What can hang from each mark:
R: G J
M: D G W
F: D G Q W
Q: G M W
J: G R W
G: D J R W
W: D F J M Y
D: F

Every row comes from one small tree of marks. Brackets hold a mark, then the marks that hang from it, in alphabetical order. Every link used is in the known rows. Which tree was each row made from?
In the rows, zero is written as 128.
Known rows:
{W D {F Q} {J {G R}} M Y}: 124 129 117 160 135 136 137 127 129 121 129 110 127 120 142 130 199 144
 127 137 118 125 130 135 114 116 136 139 126 133 140 134 109
{F D {Q G {W {J R} M Y}}}: 127 127 115 149 140 137 125 122 133 129 133 118 101 120 145 123 202 131
 129 127 141 130 111 133 123 117 132 134 132 142 133 119 125
{R {G {D {F {Q M} {W Y}}}} J}: 130 135 110 155 133 130 130 120 128 112 129 124 102 125 138 123 155 127
 126 138 152 133 117 130 120 113 127 132 133 132 133 114 116
{F D {Q {G R}} {W M}}: 127 127 99 150 140 136 125 124 132 135 131 127 121 125 139 110 203 127
 124 121 150 138 119 132 133 115 128 147 128 140 129 120 133
{Q {G J W}}: 125 133 115 138 138 138 130 123 130 136 127 135 100 132 136 122 150 128
 133 131 130 127 119 139 119 122 125 137 129 137 118 118 132
{J G}: 129 134 114 136 133 124 137 127 128 130 125 128 135 137 141 123 147 133
 131 134 129 130 129 135 127 127 132 137 129 132 125 114 123
{G {W D J Y}}: 126 131 124 137 131 140 136 121 127 116 125 126 101 128 139 126 151 133
 133 137 119 127 127 133 116 116 131 121 129 130 133 145 115
{M {G D J} W}: 128 135 119 153 135 144 133 124 128 139 124 128 109 142 139 118 148 130
 135 132 137 126 131 130 121 129 128 127 135 137 126 104 123
{W D {J G} Y}: 126 134 128 140 132 131 139 125 127 114 126 117 116 134 142 128 164 134
 133 140 113 124 133 134 117 116 134 129 127 129 136 134 114
{D {F G Q {W {J R}}}}: 129 133 109 128 135 121 126 125 129 116 127 123 113 131 147 113 184 134
 131 134 135 145 108 132 126 116 133 128 130 141 120 114 120
{G {D {F Q}} {R {J {W M Y}}}}: 123 130 113 164 138 130 128 120 129 117 133 118 130 123 142 117 187 130
 127 136 129 141 121 132 115 118 126 120 135 139 128 115 123
{M {D {F {G R} Q {W J}}}}: 126 134 112 138 136 125 131 129 129 120 126 123 121 131 143 113 194 138
 137 132 132 137 115 131 127 115 133 129 132 135 125 114 121
{Q M {W D {J G R}}}: 129 135 118 153 136 136 141 123 132 113 132 122 108 123 148 134 183 131
 132 139 132 124 128 131 119 126 130 134 133 133 123 123 121
{R {G {D F} W} J}: 130 135 114 153 134 134 133 119 127 120 125 131 102 132 134 129 139 135
 127 139 147 132 116 134 120 119 124 116 134 135 131 110 114
{G D {J R} {W {F Q} Y}}: 124 130 107 155 137 154 122 117 128 128 135 127 85 114 138 133 162 125
 124 134 127 128 119 131 120 121 131 116 131 134 128 117 116
{F D {W J}}: 127 132 116 131 134 136 130 127 130 121 129 129 119 131 146 118 167 125
 133 131 142 136 121 126 134 116 127 121 130 130 129 137 117
{D F}: 126 134 123 133 133 124 132 125 127 115 121 126 123 135 145 116 140 138
 135 136 136 138 124 126 123 122 132 133 131 135 123 118 126
{Q {G R} {M {D F}} {W J}}: 124 136 118 154 139 133 138 127 132 114 130 122 112 124 145 124 189 135
 144 136 122 123 118 134 114 114 127 143 136 141 120 121 132
{M {W {D F} {J R}}}: 128 137 124 148 135 133 139 123 127 120 123 119 110 139 145 121 158 138
 133 138 127 134 125 130 117 122 129 121 134 136 127 120 118
{G {W D J}}: 127 132 123 140 134 139 139 122 129 119 124 130 106 131 140 127 153 135
 132 136 123 129 127 133 121 121 129 119 129 132 130 137 119
{J {R {G D}}}: 129 135 116 141 137 136 132 119 128 128 127 124 111 130 139 129 136 129
 130 142 133 128 122 133 128 130 131 128 133 144 127 119 124
{D {F {Q G}}}: 127 133 116 136 136 123 130 123 128 120 122 124 112 133 142 115 160 139
 130 130 132 139 117 131 124 118 133 140 130 140 128 109 133
{Q {M {G {W J}}}}: 131 133 114 134 132 133 139 125 131 121 123 134 114 131 145 122 139 132
 137 136 136 125 126 131 121 130 130 143 133 138 128 134 126
{J {G R} {W D {F Q} M Y}}: 124 130 109 154 134 131 133 123 128 133 130 116 132 124 137 118 206 136
 121 135 124 130 135 135 117 121 134 136 125 134 136 127 114
{G D {J W} R}: 119 132 116 152 141 140 131 122 129 130 134 126 125 126 140 119 180 120
 131 138 116 133 135 131 120 127 123 110 130 134 117 119 125
{M D {G {J R {W {F Q} Y}}}}: 126 134 119 140 135 138 126 123 129 144 130 123 98 128 143 120 185 136
 135 133 148 122 118 131 125 136 136 134 133 139 132 114 122
{R G {J {W D M}}}: 130 134 123 153 134 127 138 122 130 131 126 122 115 132 138 121 167 134
 125 142 158 129 121 136 117 128 124 127 131 133 132 126 116
{W D J Y}: 124 133 134 138 132 135 138 124 128 110 125 116 111 130 144 124 155 132
 136 140 114 126 130 130 115 115 133 126 129 129 137 146 117
{J {R {G D}} {W {F Q} M Y}}: 127 131 111 150 134 137 123 120 129 134 130 114 106 117 137 124 168 130
 124 144 139 128 116 132 120 125 134 131 130 144 134 132 115
{Q M {W J Y}}: 126 132 122 140 131 134 138 125 131 105 131 122 111 118 148 125 161 126
 140 139 127 124 124 128 113 118 130 135 135 129 122 143 119
{J {W D}}: 125 134 126 138 134 132 136 122 129 125 124 123 118 134 141 114 165 129
 128 137 130 133 133 129 122 125 130 122 129 131 132 135 125
{G D {J R {W F Y}}}: 122 134 118 151 137 146 122 121 129 130 135 120 102 121 142 127 161 120
 128 142 126 130 123 129 118 124 129 114 131 135 124 123 119
{D {F {Q M W}}}: 127 132 113 142 134 125 134 123 130 109 126 125 110 123 147 117 172 136
 131 130 142 138 123 124 122 121 133 137 132 133 123 111 127

Which tree is each row?
126 128 109 150 138 136 132 119 130 130 127 125 111 124 134 117 182 134
 126 127 123 130 124 139 119 119 131 145 129 141 132 124 132 : {F {Q {G R {W D M Y}}}}
126 134 119 144 134 124 131 121 127 130 127 122 119 134 142 113 195 143
 136 130 143 130 117 132 121 128 134 134 136 141 135 109 122 : {M {D {F Q}} {G {R {J {W Y}}}}}
128 130 101 129 139 128 130 126 131 125 132 128 128 130 143 109 217 125
 128 124 128 142 120 132 133 112 130 116 129 136 132 122 115 : {F D {G R} Q {W J}}
125 131 122 134 130 141 128 125 127 121 124 123 120 127 142 121 143 132
 130 131 132 129 127 123 121 113 136 127 131 128 145 138 112 : {W {F D} Y}
129 136 123 144 137 131 140 124 129 123 128 120 117 134 146 133 170 136
 130 141 120 127 127 137 124 128 131 126 129 138 129 123 119 : {W D {J G R}}
123 135 125 143 136 139 133 125 129 131 128 124 107 128 142 120 174 129
 128 136 135 130 133 129 119 127 129 119 127 126 126 125 119 : {G {J {W D F}}}
125 131 124 156 132 147 126 125 131 133 131 118 104 120 142 128 179 140
 138 136 156 119 116 128 115 127 135 143 136 137 125 121 116 : {Q {W F {M D {G {J R}}} Y}}
124 133 127 135 131 132 133 121 127 122 125 120 113 131 139 113 162 126
 129 138 126 131 133 129 118 119 132 126 128 129 135 142 122 : {J {W D Y}}
125 131 120 146 133 130 132 129 132 135 124 121 129 129 143 114 165 132
 135 140 146 130 121 131 122 128 129 135 131 134 123 134 128 : {J {W {M D}}}
128 135 117 151 136 141 134 124 133 128 132 128 99 123 147 126 179 132
 140 134 156 118 123 127 122 135 132 144 137 135 119 111 128 : {Q {M D {G {J R}}} W}
123 129 114 150 133 143 128 127 131 134 130 130 101 121 139 124 161 131
 137 136 151 123 122 132 115 124 128 137 130 127 114 127 122 : {G J {W {M D} Y}}
129 132 100 143 136 135 126 122 131 120 135 124 91 120 141 112 203 118
 123 130 144 134 125 130 121 115 133 144 127 129 124 119 123 : {F {G {J R}} {Q M} {W D Y}}
126 131 125 163 137 142 133 123 133 126 126 120 108 129 137 122 176 136
 131 133 141 125 123 135 115 117 129 148 132 139 127 120 134 : {Q G {W D M}}
122 133 112 152 138 147 130 123 130 123 135 126 103 117 141 123 189 124
 133 129 128 122 128 129 110 112 128 142 132 133 127 123 123 : {Q {G J R} M {W {F D} Y}}
126 134 122 139 134 137 135 125 129 115 127 124 114 131 143 120 166 129
 132 136 131 133 125 130 127 117 128 129 129 130 127 141 120 : {F {W D J}}
126 136 111 148 136 138 138 127 129 124 126 123 123 129 141 118 158 127
 135 133 112 124 126 134 110 109 126 141 133 138 134 137 123 : {Q {G R} {M {W {F D} J Y}}}
129 136 112 140 135 135 127 119 127 124 127 125 105 130 138 125 143 130
 130 141 140 134 119 130 130 124 131 131 132 144 123 116 123 : {J {R {G {D {F W}}}}}
127 133 118 153 134 138 138 127 133 116 128 126 113 121 145 123 166 130
 139 133 145 123 126 126 122 123 130 140 136 128 124 125 128 : {Q {M D} W}
132 135 113 143 131 132 141 126 130 127 121 130 122 137 143 114 135 131
 136 133 141 126 131 128 120 129 130 148 135 135 129 124 128 : {Q {M G W}}
122 133 122 131 134 132 129 124 129 131 131 125 111 128 143 115 164 123
 134 138 134 130 127 130 117 127 127 124 129 128 116 130 122 : {G {J {W Y}}}
130 130 100 139 136 137 128 124 132 128 131 134 102 124 145 112 192 123
 126 121 162 135 127 123 137 123 131 142 128 130 131 115 127 : {F D {Q {M {G J}}} W}
128 130 113 150 132 140 127 127 131 129 126 127 124 131 139 116 152 130
 133 135 153 133 122 129 128 123 129 149 131 139 123 129 129 : {F {W {M {G D}}}}
132 131 106 144 136 133 136 124 131 130 124 130 113 132 145 112 173 130
 127 121 150 132 131 124 130 126 133 136 132 133 142 112 126 : {F D {Q {M G W}}}
125 134 109 143 134 132 134 128 129 117 126 130 112 125 142 117 165 131
 139 136 136 128 128 128 115 117 131 139 132 129 120 120 125 : {Q {M {D {F {G J R {W Y}}}}}}
123 133 124 148 134 144 132 121 128 118 130 120 109 125 138 122 192 133
 130 131 124 127 132 128 110 114 134 122 131 128 132 124 110 : {Q {W D {F {G J R}} Y}}
126 134 116 132 133 133 132 125 128 115 129 122 124 133 139 112 189 126
 134 136 113 134 127 134 117 107 131 127 129 133 128 142 114 : {F {G R} {W D J Y}}
131 126 105 136 136 132 126 125 132 130 129 126 109 126 143 118 192 131
 127 128 140 136 113 133 123 116 133 121 130 138 135 122 115 : {F D {G {W {J R} M Y}} Q}
126 137 112 155 138 126 136 126 131 124 128 125 122 129 143 116 173 131
 135 136 133 128 118 136 114 118 125 147 135 139 126 119 136 : {Q {G {R {J W}}} {M {D F}}}
126 131 109 140 135 131 133 121 127 117 133 120 114 124 140 119 204 128
 126 130 120 133 128 134 127 115 133 134 126 130 131 131 116 : {F Q {W D {J {G R}} Y}}
124 133 117 160 138 138 133 121 129 124 132 122 139 127 140 123 167 126
 127 136 118 134 124 134 119 122 124 109 136 136 133 125 118 : {G D {R {J {W F}}}}
125 131 127 159 134 138 134 124 131 115 125 120 112 127 143 122 178 141
 132 135 151 133 128 125 117 121 131 137 132 133 123 116 124 : {Q {W {D F} M}}
127 136 115 150 133 129 135 127 128 127 120 122 113 136 141 113 166 141
 135 129 142 133 121 127 124 120 132 129 135 131 129 105 123 : {M {D {F Q}} W}
128 135 118 140 133 133 132 122 129 122 128 126 100 129 147 117 162 130
 133 139 146 128 131 126 116 130 132 146 131 136 124 122 128 : {Q {M {G {J R {W {D F} Y}}}}}
127 131 111 144 136 133 138 119 128 127 130 135 131 129 138 122 160 132
 130 130 130 133 121 138 118 128 123 119 136 135 122 127 119 : {G {R J} W}
127 129 119 137 135 132 132 119 130 118 133 118 107 119 146 124 185 131
 132 131 127 131 114 132 123 125 134 125 134 136 126 127 119 : {F {Q {W {J R} Y}}}
127 137 126 150 133 141 142 127 128 122 121 119 117 136 142 123 153 139
 132 135 120 128 130 130 116 117 130 118 132 129 138 133 110 : {M {W D F J}}
129 132 110 147 134 144 130 121 130 124 130 133 98 125 142 125 142 124
 134 137 140 123 128 129 119 129 130 142 133 137 125 122 128 : {Q {M {G D {J R} {W Y}}}}
124 134 121 141 139 136 131 121 130 134 132 124 103 128 145 121 178 125
 128 139 139 132 127 131 122 135 128 122 129 134 117 120 125 : {G {J R {W D}}}
